Known rows, with every step that occurs
fono/tegoga/gigo/boni/gusovi/lozan: -15 -21 3 -18 -4 15 -11 -8 17 -26 9 4 7 3 -4 20 -3 19 -1 -2 16 -14 -6 -6 -15 -10 -6 3 15 15 24 -17 7 -4 16 21 -10 -9 2
tegoga/gusovi: 3 5 8 -14 -15 7 -2 -5 13 -7 -7 -3 7 0 11 18 -5 1 5 -6 14 -9 -22 -12 -10 -11 -9 12 13 7 39 8 1 -22 12 8 -3 -5 -23
lozan/gigo/boni/gusovi: 1 -3 16 -13 1 15 -6 -12 -22 0 -10 6 -2 6 -24 19 -10 3 13 -1 8 -40 3 -18 -3 -11 7 14 22 12 16 25 12 5 20 3 2 0 -10
lozan/gigo/tegoga/gusovi: 4 10 8 -8 -10 6 9 -17 10 -24 1 3 18 8 3 25 -8 2 7 -2 -10 12 -18 -19 -3 -9 4 23 22 4 27 13 6 -9 8 12 17 -10 -20
gigo/boni/gusovi/zisus: -8 -11 8 -30 -5 20 -7 6 12 -2 -13 5 -11 2 -7 -1 -17 11 2 -13 39 -32 5 -11 -13 -13 -7 -2 20 16 18 21 1 -9 8 8 -25 -2 -3
boni/gusovi/tegoga: -12 13 21 -39 -6 23 -16 4 4 -7 9 2 6 -4 0 17 1 20 7 -11 30 -10 -15 -11 -12 -19 3 17 11 15 18 -14 12 4 18 9 32 -7 -10
nati/zisus: -8 11 0 -9 -8 8 -6 0 1 10 -18 -8 -1 10 16 4 -26 1 19 10 -12 -38 -1 -6 0 -9 -18 3 7 7 9 5 5 -26 10 -17 -26 14 -9
zisus/rariv/lozan: 0 -4 -3 -5 -6 27 -14 -3 -12 17 -3 -11 -8 22 -20 4 15 13 11 10 -48 -27 -17 -2 -10 -6 -9 7 4 -5 -5 0 9 -23 19 -22 -1 7 2
boni/gusovi/zisus/gigo/tegoga: -10 5 13 -22 1 18 -4 0 -6 -17 5 -1 -2 9 -2 -3 -8 18 3 -5 -4 12 -11 -13 -11 -11 13 22 18 15 8 14 4 5 11 12 17 -15 -2
nati/lozan/gigo/zisus: -8 0 -5 -4 -9 15 10 -19 8 8 -23 2 6 11 2 28 -33 12 9 -16 -19 -6 8 -15 3 -14 -3 2 11 4 1 37 2 -24 10 -25 -34 12 -11
zisus/rariv: -5 14 3 -18 -1 23 -9 1 -9 12 -9 -11 1 12 -7 10 7 10 8 21 -22 -19 -18 0 -8 -8 -6 1 3 0 14 0 6 -25 16 -16 8 -1 -4
rariv/zisus: -1 -1 0 -11 -11 15 -10 -4 24 39 -3 -8 -5 -3 -8 2 -4 -3 14 -2 5 -27 -10 4 -5 -9 -17 -1 7 -4 6 19 -1 -15 8 1 -15 17 -10
zisus/gigo/boni/gusovi: -3 0 24 -14 2 15 -16 -4 -36 2 -7 0 -8 -1 -21 8 -2 11 11 0 13 -29 -7 -16 -10 -8 15 19 17 14 17 24 10 5 22 8 4 -7 -6
rariv/zisus/gigo: -2 -2 8 2 -6 15 -15 -3 8 31 5 -12 -13 -1 -1 -11 4 8 13 -2 -20 -13 -19 0 -9 -6 1 11 5 0 -4 24 1 -4 19 0 -3 2 -4
zisus/gigo/tegoga/gusovi: 1 13 16 -9 -8 6 0 -9 -5 -22 4 -3 12 1 7 15 1 9 6 -3 -5 23 -28 -17 -10 -7 11 29 17 5 29 12 4 -8 10 16 18 -17 -16
fono/tegoga/gusovi/zisus/rariv/lozan: 1 -13 -6 -7 -8 23 -11 9 17 -6 4 -9 -3 17 -4 7 17 21 2 -1 -15 -14 -22 0 -15 -3 -19 0 10 -4 3 -7 2 -26 10 -10 -22 -2 4
boni/gusovi/tegoga/gigo: -11 -4 12 -35 -12 22 -7 -6 18 -19 19 -3 5 -11 1 29 3 13 3 -22 12 3 -24 -11 -18 -17 -12 11 13 11 32 -20 8 -2 18 21 37 -12 -4
nati/lozan/gigo: -2 -6 -4 11 -5 21 9 -20 11 5 -14 -1 -6 30 9 12 -26 7 18 -8 -40 -15 0 -1 3 -12 7 8 10 12 -3 26 8 -14 25 -25 -6 3 -8
lozan/gigo/tegoga/gusovi/zisus: -3 -4 -2 -17 -12 12 10 -3 41 -24 -2 5 5 9 14 5 -17 8 -2 -16 9 7 -8 -15 -9 -11 -8 7 22 9 19 13 -1 -15 2 10 -10 -11 -11
gusovi/lozan: -17 -9 -5 -15 -10 19 -10 -10 34 -3 -2 1 0 15 12 -6 -15 17 0 6 -16 -16 -5 -3 -11 -15 -5 -1 3 14 13 -12 6 -16 17 1 -12 -1 -5
lozan/gigo/boni/gusovi/zisus/rariv: -3 -3 1 -21 3 26 -6 9 1 0 -9 -1 -7 10 -15 4 2 14 1 9 -3 -24 0 -5 -10 -6 -7 -2 16 5 -2 8 8 -17 10 -11 -14 -9 8
nati/lozan/gigo/boni/gusovi/tegoga: -9 6 21 -18 -3 23 -8 -6 -2 -11 0 6 2 3 -8 21 -7 24 14 -16 16 -7 -3 -13 -5 -13 19 19 17 9 1 8 16 5 17 0 17 -7 -2
tegoga/gigo/boni: -7 -9 11 -8 -11 11 0 -28 2 -4 -7 -3 2 -4 -15 20 -6 4 11 -12 -3 -21 -13 -17 -11 -9 -2 1 17 -4 38 27 2 -13 12 11 3 4 -8
lozan/gigo/tegoga/gusovi/zisus/rariv: -1 5 -5 -18 -4 20 4 7 23 -16 -3 -3 5 11 2 9 3 13 -3 9 -14 9 -14 -7 -10 -4 -9 4 16 0 5 0 4 -26 2 -6 -3 -15 1
gigo/boni/gusovi: -3 2 19 -23 -1 15 -11 -5 -29 3 -13 3 -2 0 -23 17 -7 5 12 0 27 -37 -1 -15 -7 -12 4 12 19 12 26 20 9 -1 16 8 0 1 -11
boni/gusovi: -3 2 12 -30 -3 19 -11 2 -17 4 -6 -1 -4 5 -8 17 -9 3 8 0 20 -32 -8 -7 -8 -16 -7 13 13 21 25 2 8 -4 22 4 8 -2 -14
gigo/boni/gusovi/tegoga: -12 13 27 -34 -5 20 -16 -2 -7 -7 4 4 7 -7 -13 17 2 23 10 -11 35 -15 -10 -18 -10 -15 12 15 16 7 18 -1 12 7 13 12 26 -6 -7
fono/tegoga: -8 6 11 -14 -4 10 -7 -10 6 -8 3 -8 16 11 12 22 -3 12 14 0 17 -27 -24 1 -4 -14 -6 -2 6 11 45 4 -3 -4 18 4 9 5 -19
boni/gusovi/zisus/rariv/lozan: -1 -14 -7 -17 -5 32 -15 13 0 9 -1 -6 -15 20 -19 -1 11 17 3 1 -23 -28 -8 -2 -15 -6 -17 3 10 4 -13 -4 8 -22 15 -17 -17 0 9

Rows
-10 -11 4 5 -5 13 -1 -29 16 -3 -10 7 4 16 -10 2 -15 14 10 1 -27 -29 6 -18 -3 -9 11 3 16 1 7 24 10 -5 16 -3 -12 3 -5 -> gusovi/lozan/gigo/boni
1 14 11 -18 -11 6 4 -10 5 -23 -2 0 17 3 4 26 -5 3 6 -2 9 14 -22 -15 -7 -10 0 22 19 4 37 9 3 -16 4 16 14 -8 -21 -> gigo/tegoga/gusovi
-15 2 8 -40 -15 16 -3 -7 10 -11 4 1 15 -21 -5 42 -12 17 -3 -29 22 7 -12 -23 -14 -18 -19 4 14 3 28 0 1 -14 4 11 -3 -1 -8 -> boni/gusovi/tegoga/gigo/zisus
-3 -1 -5 -4 -2 24 5 -14 6 -11 4 0 5 29 -16 3 -2 14 8 2 -53 0 -5 -12 -3 -7 3 14 18 -2 -11 10 10 -6 10 -12 13 -2 2 -> gusovi/zisus/rariv/lozan/gigo/tegoga
-6 18 -2 -12 -1 17 -10 10 -12 12 -16 -13 0 12 3 7 -5 9 14 30 -28 -26 -10 1 -3 -3 -18 1 3 -3 -2 -7 8 -34 8 -28 -16 4 2 -> nati/zisus/rariv
3 -18 -9 -2 -3 29 -6 -1 7 4 2 -1 -11 28 -16 1 3 11 6 1 -49 -31 -2 -9 -7 -7 -10 6 14 7 -19 4 13 -9 23 -20 -7 -2 6 -> boni/gusovi/zisus/rariv/lozan/gigo
7 6 2 -2 -8 13 5 -12 0 -21 4 -1 14 15 -10 24 8 8 6 4 -35 13 -21 -16 -5 -3 0 25 21 -5 8 5 10 -16 8 0 12 -10 -10 -> zisus/rariv/lozan/gigo/tegoga/gusovi
-2 -2 12 4 -4 11 2 -30 -4 6 -14 3 3 12 -16 9 -13 6 17 -1 -21 -37 0 -21 1 -9 12 5 18 -2 17 42 8 -3 17 -6 -1 7 -13 -> lozan/gigo/boni
-9 -6 -2 -6 -11 10 -7 -3 38 -16 12 1 7 2 9 2 0 18 -3 3 -10 27 -15 -5 -13 -5 0 19 13 3 1 -10 4 -13 5 19 -12 -13 -1 -> rariv/zisus/gigo/tegoga/gusovi/lozan
2 5 11 -12 -11 3 -3 -3 14 -21 3 -6 19 0 18 30 1 7 7 -5 31 -7 -31 -6 -8 -10 -9 7 13 8 52 0 -2 -14 12 15 0 -7 -25 -> fono/tegoga/gusovi
-8 -19 6 -29 -5 16 -4 3 21 -19 1 2 -3 -3 -2 14 -9 13 1 -20 46 -23 -5 -7 -16 -12 -14 -6 21 15 32 10 -2 -5 8 19 -18 -6 -1 -> fono/tegoga/gigo/boni/gusovi/zisus
-11 4 -9 -15 -3 21 -2 -5 8 4 -9 -2 11 9 -8 19 -5 20 -3 15 -37 -7 -2 -11 -5 -9 -12 -4 6 -4 -6 1 7 -30 7 -22 -22 0 2 -> gusovi/lozan/gigo/zisus/rariv
4 -9 -7 9 -4 26 -3 -14 2 11 1 -5 -4 30 -15 4 6 9 12 8 -70 -31 -9 -9 -3 -7 -5 9 10 -2 -14 9 13 -13 25 -26 4 4 0 -> zisus/rariv/lozan/gigo
-3 -1 -5 -10 -9 25 -11 -4 -15 18 -8 -8 -1 13 -24 14 8 18 6 3 -38 -21 -11 -10 -9 -7 -14 3 5 -10 -8 8 5 -30 10 -25 -22 11 1 -> gigo/zisus/rariv/lozan
-5 9 2 2 -1 19 13 -26 -1 -13 -8 2 8 28 -2 20 -22 8 18 -2 -39 11 -2 -6 5 -11 17 20 16 7 2 24 9 -6 14 -11 17 -1 -9 -> nati/lozan/gigo/tegoga
-12 2 -2 -8 -3 16 7 -25 20 -20 5 5 14 25 -2 8 -16 13 6 7 -43 6 -3 -13 -1 -13 10 16 16 8 5 3 10 0 13 2 20 -4 -7 -> gusovi/lozan/gigo/tegoga
-11 -4 2 -9 -10 10 -5 -8 29 -30 8 3 9 9 15 2 -4 22 -5 3 -16 26 -16 -11 -14 -8 6 21 12 10 12 -13 7 -12 11 17 -1 -19 -5 -> zisus/gigo/tegoga/gusovi/lozan
-7 -10 10 -18 -2 20 -13 11 4 0 1 -3 -19 5 10 -15 -8 17 0 -10 2 -14 -10 -9 -17 -12 2 11 11 23 5 13 2 0 22 3 -6 -14 0 -> boni/gusovi/zisus/gigo
-5 -11 4 6 -8 8 1 -25 21 -12 -8 8 7 10 -6 8 -11 13 7 -1 -17 -19 0 -21 -5 -7 9 7 20 0 13 22 9 -10 13 4 -17 -3 -8 -> tegoga/gusovi/lozan/gigo/boni
-3 -8 -1 -23 -16 13 0 5 44 -10 -8 1 -4 1 21 -2 -15 7 -4 -17 29 -7 -11 -9 -16 -13 -17 -2 15 12 28 10 -5 -24 5 8 -27 -7 -12 -> tegoga/gusovi/zisus
-5 -1 1 -26 -14 12 5 2 37 -22 -5 3 4 3 14 5 -15 9 -3 -15 24 10 -11 -12 -12 -12 -9 6 20 9 27 10 -3 -19 -2 14 -13 -10 -11 -> gigo/tegoga/gusovi/zisus
-12 12 31 -27 -2 19 -19 0 -15 -8 9 2 2 -8 -9 10 6 28 9 -11 24 -7 -14 -19 -13 -13 20 22 15 9 11 3 13 13 18 11 29 -12 -4 -> zisus/gigo/boni/gusovi/tegoga
-5 -11 6 8 -6 6 0 -24 21 -21 -2 6 15 10 -1 16 -7 16 8 0 -7 -19 -5 -17 -4 -6 9 5 20 1 21 17 7 -4 12 8 -14 -3 -10 -> fono/tegoga/gusovi/lozan/gigo/boni
-9 15 17 -10 0 14 -3 -16 -18 -10 5 -5 6 12 -2 3 -5 14 12 3 -30 12 -20 -13 -6 -9 20 25 13 7 15 19 6 2 15 5 33 -8 -10 -> zisus/gigo/tegoga
-12 -1 -2 -5 -9 6 -6 -2 26 -29 3 2 9 9 22 1 -12 20 -1 9 -20 20 -11 -10 -11 -4 -1 20 12 8 3 -17 8 -19 6 10 -17 -15 -1 -> nati/zisus/gigo/tegoga/gusovi/lozan
-3 -12 -9 -9 -7 30 -12 5 11 12 -3 -8 -13 22 -14 -7 9 17 4 2 -36 -25 -10 -1 -13 -6 -15 -1 7 -2 -11 0 5 -26 14 -20 -18 4 8 -> gusovi/zisus/rariv/lozan
-14 -13 4 -20 -4 18 -14 -5 8 -8 -5 7 -2 8 -9 5 -11 17 1 4 11 -23 4 -9 -12 -12 1 7 13 16 10 -7 10 -7 15 10 -18 -5 -1 -> gigo/boni/gusovi/lozan
-4 -6 17 -2 -7 8 -7 -8 5 -5 -10 0 -7 -3 0 -8 -4 17 5 -12 7 -11 -10 -20 -14 -4 14 8 18 2 17 38 0 -9 9 8 -20 -8 -5 -> tegoga/gusovi/zisus/gigo/boni
-6 1 -1 -33 0 28 -11 20 8 3 -7 -5 -9 8 -6 3 2 14 -2 12 8 -18 -8 2 -14 -9 -16 -4 10 12 4 -6 5 -23 10 -10 -10 -10 6 -> boni/gusovi/zisus/rariv
-4 -14 -8 2 -11 13 2 -16 43 -17 3 6 7 19 16 5 -13 11 0 0 -33 -10 -5 -12 -7 -12 -5 9 13 12 7 -4 9 -12 20 1 -8 -9 -10 -> tegoga/gusovi/lozan/gigo
-6 12 12 -6 -2 13 -6 -10 -5 9 8 -7 3 4 -10 1 1 9 13 2 -23 12 -18 -6 -5 -6 12 23 13 -3 0 23 3 1 8 9 20 -2 -5 -> rariv/zisus/gigo/tegoga
-10 -14 -9 1 -7 18 0 -20 38 -5 1 4 2 25 10 -2 -17 12 4 3 -45 -21 1 -9 -4 -14 -2 3 9 13 1 0 10 -7 24 -8 -1 -1 -6 -> gusovi/lozan/gigo
3 -6 -11 12 -3 21 -5 -8 -2 11 -4 -6 -5 30 -9 3 -2 8 16 12 -74 -36 -4 -9 0 -3 -11 8 10 -4 -24 4 14 -18 21 -33 -11 8 3 -> nati/zisus/rariv/lozan/gigo
-4 -10 -8 -10 -11 24 -8 -7 -6 9 -1 -10 0 8 -24 22 10 15 3 -4 -45 -12 -15 -11 -13 -6 -22 1 7 -12 -2 2 4 -32 10 -17 -18 8 5 -> tegoga/gigo/zisus/rariv/lozan
-1 6 0 0 -1 22 3 -21 -10 -8 5 -2 9 29 -22 14 2 10 13 9 -64 -2 -10 -14 0 -6 7 21 17 -5 -7 11 13 -4 14 -12 25 0 -2 -> zisus/rariv/lozan/gigo/tegoga
-4 -9 8 -9 -10 13 -7 6 25 -8 1 -5 -11 2 23 -14 -5 16 -2 -14 -1 3 -20 -12 -17 -9 1 10 11 14 14 17 -2 -12 16 6 -13 -16 -5 -> tegoga/gusovi/zisus/gigo
